Each row comes from the steps of one path. Every step used is in the known rows, and no mark comes twice. Write the path behind each row, first mark first.
Known rows
logel > saboz > roziv > lenu > zusu > geta > maput: [ -97   45   47   60   11  -31   11   53 -102  -18   64   -3   -3   14
    8  -17   -8   16    3   19   64    0   32   -4]
logel > saboz > roziv > lenu > zusu: [-55  23  60  19   4 -49   8   4 -33  30  44  12 -12 -17 -16 -26  44  -7
  52  -7  68  26   8   4]
zusu > geta > maput > lenu > roziv: [ -4 -36 -40  50 -44  27  24   1 -24 -72 -32 -47   8   2   1  30 -54  36
 -10  21   3 -38 -11 -42]
zisefi > logel > saboz: [ 33 -12   8  -5  -8  27  78 -87   6 -19  21  33 -16 -49 -12  -8  57 -62
  20 -35   8  23 -49 -23]
maput > geta > roziv: [ 98  -3  -4   7 -12   3   7   6   7  29   7   0  -5 -41  16  -9   2  27
  13  -9 -84 -61 -25  18]
roziv > geta: [ 35 -56 -11 -39   4  34   6 -36  39  11 -16 -40   7 -20  17   5   9 -33
  31 -20 -58   6 -46 -27]
geta > maput: [ 42 -18 -44   0  16  47  47  13 -30 -33   1 -12   5 -28 -21  48   1 -47
 -30  19 -23 -12 -19 -11]
zisefi > logel > saboz > roziv > geta > maput > lenu: [-74  10  45  34 -28 -14   2 -64  11 -25  13 -16 -33 -41  26  32  42   0
 -34  -2  70  35 -28 -91]
maput > geta > dukor > saboz > roziv > lenu > zusu: [-20  54  13  -1  10 -85 -90  77  11  53  12  41 -20  44  23 -20  27  16
 -40  38  33 -11  44  57]
dukor > saboz > roziv > lenu > zusu: [-10 -10  27  20  -2 -51 -47   5 -36  27  23  54  -1   5  15  18  32  -7
  36   6  62  18  42  50]
zisefi > logel > saboz > roziv: [ 14  16  41  15 -23 -15  46 -87  -9 -18  28  32 -44 -24  11   0  60 -51
  46 -31  26  28 -30 -32]
maput > lenu: [ 36 -49 -56 -17  -5  40   9 -27  38 -13 -37 -32  11 -41 -25  22  -1  32
   7   8  20  19 -50  -5]
lenu > zusu > geta: [  5 -10 -28   4  -2  67  31  12 -25   4  17 -30  23   3 -16 -38  -5  -2
  45  -7 -25  -8 -46  32]
geta > zusu: [ 11 -28  -4 -23   4  15  58 -16  33   5  25  32  20 -31  -1  -4 -16 -40
 -14  -3 -39 -25 -14  24]
roziv > lenu > zusu: [ 22 -17  -6  -6  14   9  -5  27 -16  39  22  20  27 -34  -8 -19  31 -35
  30   6  22  10 -16  33]
logel > saboz > dukor: [ 16  17  10 -12  14  40  40 -75  -2 -31 -22 -47   2   5 -84 -25  24  38
  38 -47  14  13 -26 -13]
logel > saboz > roziv > geta > zusu: [-95  -6  88 -13 -13 -48  41 -55  48  13  43  -8 -10  -7  20 -24  -4 -12
  11 -26 -11  -1   2 -36]
lenu > roziv > geta > dukor: [ 21   0   6 -28 -23 -16  -2 -28  77   0 -59 -40  -9  19  -3  -3 -10 -45
   7 -24 -65 -14 -17 -64]
geta > roziv > lenu: [ 90  -6  17  19   8 -24 -10  -5 -23  24   3  52  13 -69  19  14 -26  14
  27 -20 -25 -18  25   3]
lenu > roziv: [ 72 -45 -10   0 -41   7  46 -45  14 -21 -28 -17  -5  -8 -13  17  12 -49
  61 -19 -50 -31 -23 -21]
saboz > roziv > lenu > zusu: [  3   9  26  15  -2 -35 -38  27 -33  42  33  21  -3 -15  12  -9  35 -25
  56  10  35  12   3  21]
geta > dukor > saboz: [ 39   7 -50 -35  23   8   8 -23  39 -20 -47  23  -2  13 -37  30 -15  -7
 -49  -5  -6  20  13  21]
dukor > saboz: [ 56 -57 -36 -19   5  22  25 -50   4 -22 -21  20   5  -8 -18  38   9 -17
   9 -11 -11   6  -1  34]
roziv > lenu > zusu > geta: [  6 -23 -10  10  13  20 -12  39 -45  18  28  10  31  -4  19 -39 -11  -1
  41   7   1  -4  -8  39]
zusu > geta > dukor > saboz > logel: [ 17   4 -37 -26  10  32 -18  57   2 -33 -53  -2   4  67   0  -9 -38  66
 -53  21 -14  17  56 -10]
zisefi > logel: [ 92 -25 -23  -9 -14  45  31 -65   8  -7   7  46  -8 -45  20  15  48 -80
  22 -17 -26   8 -53  -5]

Write each row's path
[-45 -39  55 -13 -15 -52 -15 -49  42  12  22  38  -3  11  50  20 -17 -14
  -6 -14 -20 -10  38  11]  dukor > saboz > roziv > geta > zusu
[-44  62  -6  12   2 -12 -30  15 -15  -7  -6   7 -11  65 -20 -10 -26  34
  -7   2  20  10  30  38]  lenu > zusu > geta > dukor > saboz > roziv
[ 29  24 -53 -23  24  35  10  15   8 -28 -32 -23   0  30 -11 -17 -58  10
 -14   2 -48   0 -18  -2]  zusu > geta > dukor
[ -2  35  12 -34   9 -29 -46 -10  51  16 -34 -39 -30  27  13  10  -9 -14
   0  -5 -35  18 -11 -50]  saboz > roziv > geta > dukor
[-60  48  42 -29  10 -44   3 -35  53   3 -23 -51 -38  24 -17 -15   0   2
  -3 -24  -1  35  -6 -68]  logel > saboz > roziv > geta > dukor
[ -8   4  30   2  -6 -20  49 -52 -10 -20  10 -25 -33  -3 -26   4  22  -3
  51 -21  13  20 -16 -21]  logel > saboz > roziv
[ -52   11   16   59    5  -31  -42   56 -105  -19   45   40    5   33
   39   26  -20   13  -14   32   54   -7   69   42]  dukor > saboz > roziv > lenu > zusu > geta > maput
[ 26 -19 -50  15  14  61  38  26 -62 -55   9 -25   8   5   9  24 -43 -12
 -19  20 -42 -25 -14  -3]  zusu > geta > maput
[-14 -53  52 -11 -47 -25  37 -44  72  11   4   2  15 -12  31 -15 -16 -57
  18 -27 -76 -52  -5 -36]  lenu > roziv > geta > zusu
[-65   4  50   9   3 -17  31 -27 -15 -27  19 -54 -30  -3   4  29  17 -19
  -8  -9   0  12  -3 -71]  logel > saboz > roziv > geta > maput
[-27  25 -21   2  32 -13 -40  46 -17   7  -8  47  25  34   0 -25 -38  22
 -33  15  32  11  45  56]  roziv > lenu > zusu > geta > dukor > saboz
[ 28  26  10  39 -12  47  28   0 -39  22  24  -5  29 -32 -16 -33 -33  43
  48 -31 -35 -36 -13  24]  lenu > zusu > geta > roziv
[ 46  18  32  29   4 -11  -5  20 -27  58  27  46  31 -72  -8 -13   3  10
  31 -21   7 -17  12  25]  geta > roziv > lenu > zusu
[-30  25  -5  -9  17   3 -59 110 -21  18 -18  33  28  55   8 -39 -15  63
 -52  33  45  24  79  15]  roziv > lenu > zusu > geta > dukor > saboz > logel
[-57  23 -55   2   7  31 -23  12  35 -13 -44 -13  24  22 -47 -18 -38  89
 -55  12  67  22   1  37]  maput > lenu > zusu > geta > dukor > saboz
[-14   7  21  30  -6 -24 -47  42 -64  21  37  11   3  17  40 -31  -9  12
  68  13  15   0  10  29]  saboz > roziv > lenu > zusu > geta
[-67 -16 -20   6  -3  57  -4  24  26  15  -3 -67  31 -45 -22  15  19  14
 -47  23  45   9 -49 -34]  roziv > geta > maput > lenu > zusu
[  8 -13 -20 -50  22   0 -21 -31  67   0 -54  -7   1  17  -6  21 -16 -10
 -46 -14 -27  24   9 -12]  roziv > geta > dukor > saboz
[ 41   4 -38 -49   5   5 -37  87  45  11 -44  -3 -12  56   4 -13  23  47
 -81  43 -29  -9  37   1]  maput > geta > dukor > saboz > logel
[-24   2 -19  36  21  29  -1  80 -83  -6  43  10  33  -6  16  -7 -21 -15
 -19  32  15 -17   9  23]  roziv > lenu > zusu > geta > maput
[-98  -7  13  27 -21  -3 -46   1   7   3  -3 -33   4  -4  -4  52  18  42
 -45  23  85  16  11 -15]  dukor > saboz > roziv > geta > maput > lenu > zusu
[ 45   3 -51 -40  18 -11 -17  23  47   1 -34   7 -15  32  -6   1   3   7
 -66  20 -40 -21   1  40]  maput > geta > dukor > saboz
[ 24  35 -18 -19   3 -54 -51  26  37   3 -23   7 -43  57  14  12   6  17
 -37  23 -24 -17  18  30]  maput > geta > dukor > saboz > roziv
